In the rows, 128 means zero.
Known rows, with every way that one mark hangs from another:
[lubupid boge]: [142  99 124 148 117 135 100 127 120 141 138 114 158 120 135 126 122 124
 121 116 120]
[tovut [putus nonumis nutid [pezaka [boge lubupid]] tadog]]: [141 100 116 135 110 125 103 129 151 128 143 130 214 136 125 140 120 114
 116 108  98]
[lubupid [boge nutid pezaka]]: [146  94 123 149 116 126  99 122 121 139 136 114 131 118 139 126 111 131
 116 118 122]
[pezaka [boge lubupid nutid] [putus nonumis tadog]]: [149  99 114 150 114 115 109 126 140 116 130 125 130 135 122 139 112 122
 109 114 111]
[zomob [boge lubupid nutid pezaka]]: [147  87 118 146 120 116  96 116 113 137 136 120 127 120 141 125 101 135
 113 123 129]
[pezaka [boge lubupid] [putus nonumis]]: [143  94 113 149 120 115 106 127 139 127 132 119 141 131 121 131 115 119
 114 114 119]
[lubupid [boge pezaka]]: [142  96 119 148 119 127  97 126 124 142 136 114 151 117 139 125 116 129
 120 115 125]
[nete [tovut [putus lubupid nonumis nutid pezaka]]]: [141 116 130 140 109 146 102 125 147 126 149 128 209 129 126 132 133 119
 120 113  97]
[boge lubupid [pezaka [putus nonumis nutid tadog]]]: [142 102 111 154 123 128 104 127 140 124 137 127 151 127 131 137 112 118
 110 110 115]
[putus [lubupid boge] nonumis nutid pezaka tadog]: [140 111 114 143 103 131 114 130 149 102 143 129 252 132 125 140 125 105
 126  97  92]
[zomob [boge lubupid [pezaka putus]]]: [143  91 112 151 125 113  95 119 121 137 134 123 130 121 139 126 107 133
 113 120 130]
[boge lubupid]: [144  99 123 146 125 142 102 127 119 138 140 117 146 124 131 127 117 122
 117 120 122]
[tadog [putus lubupid pezaka]]: [139 110 118 142 113 137 100 124 140 132 139 125 186 128 125 132 122 117
 125 112  97]
[lonek [boge nutid pezaka]]: [144  89 124 143 112 115  99 109 116 145 135 117 133 120 141 121 108 133
 116 120 125]
[tovut [putus lubupid nonumis]]: [143 105 127 141 111 144 102 127 137 130 142 132 205 126 124 128 130 115
 118 113 103]
[boge [pezaka [putus lubupid nonumis nutid tadog]]]: [140 108 113 154 114 129 107 121 145 114 135 128 176 122 130 132 119 116
 116 105 107]
[lonek [boge lubupid nutid pezaka]]: [146  87 120 141 117 116 100 115 114 145 137 119 127 125 141 124 103 133
 114 121 130]
[nete [tovut [putus nonumis nutid pezaka]]]: [141 112 132 142 111 144  98 124 145 136 148 125 192 128 128 133 132 121
 117 116  99]
[pezaka [boge nutid] [putus lubupid]]: [144 100 117 147 112 117 111 115 136 118 131 117 129 124 128 124 114 125
 116 116 114]
[zomob [boge lubupid nutid]]: [148  91 124 145 118 123  98 117 109 137 138 121 134 123 138 126 107 130
 114 125 125]
[boge lubupid nutid [pezaka [putus nonumis tadog]]]: [150  99 116 156 121 126 104 124 134 121 133 126 116 129 130 137 107 125
 107 116 114]

Rows:
[140 115 118 155 110 138 113 122 144 108 139 132 192 127 124 136 127 107
 116 105  97]	[pezaka [putus lubupid nonumis nutid tadog]]
[141  98 117 154 121 123  98 124 129 139 134 116 134 119 138 127 116 128
 117 115 123]	[lubupid [boge [pezaka putus]]]
[146  90 120 155 114 110  97 110 124 131 132 123 130 119 136 126 108 131
 112 120 119]	[zomob [boge nutid [pezaka [putus nonumis]]]]
[146  89 116 151 122 112  97 115 118 135 134 122 111 122 140 126 101 134
 109 123 128]	[zomob [boge lubupid nutid [pezaka putus]]]
[141 115 134 142 114 150  96 122 133 145 148 123 165 123 134 130 131 126
 115 121 108]	[nete [tovut [putus nutid]]]
[141  91 112 151 123 113  96 117 123 137 137 122 139 120 141 126 105 128
 112 118 128]	[zomob [boge lubupid [pezaka [putus nutid]]]]
[144 106 120 148 111 133 107 126 144 113 136 126 204 131 122 138 128 115
 123 107  95]	[putus nonumis pezaka tadog]
[143 115 130 140 111 146 101 128 146 126 145 128 197 129 124 131 135 124
 120 116 100]	[nete [tovut [putus lubupid nonumis pezaka]]]
[140 101 113 141 105 118 110 123 152 113 139 122 222 132 123 139 120 111
 123 102  96]	[putus nonumis nutid [pezaka boge] tadog]
[142 107 125 137 113 134  99 128 147 136 147 123 187 132 126 134 126 123
 117 116 105]	[nete [tovut [putus nonumis nutid [pezaka [boge lubupid]]]]]
[147 114 134 142 109 147 100 129 135 131 144 129 177 128 127 132 132 126
 116 118 105]	[nete [tovut [putus [lubupid [boge nutid]] nonumis]]]
[144 117 133 142 112 151 100 128 138 130 145 129 187 126 125 131 136 125
 118 117 105]	[nete [tovut [putus lubupid nonumis]]]
[143  90 121 149 113 111 100 107 122 142 133 119 117 122 140 122 108 133
 113 121 123]	[lonek [boge nutid [pezaka putus]]]
[147  95 117 154 125 126 102 119 127 132 134 118  93 124 136 128 104 129
 107 122 122]	[boge lubupid nutid [pezaka putus]]
[139  98 114 141 111 121 100 127 148 139 142 123 195 135 120 139 114 110
 121 108  99]	[tadog [putus nonumis nutid [pezaka [boge lubupid]]]]
[140 103 115 153 120 129 103 118 136 125 132 120 142 117 133 123 118 126
 117 114 118]	[boge [pezaka [putus lubupid]]]
[149 111 122 146 105 138 112 132 132 106 137 132 203 130 124 138 125 115
 120 106 101]	[putus [lubupid [boge nutid]] nonumis tadog]
[141 103 110 153 125 129 103 124 135 129 137 124 135 124 137 134 110 122
 110 113 119]	[boge lubupid [pezaka [putus nutid tadog]]]
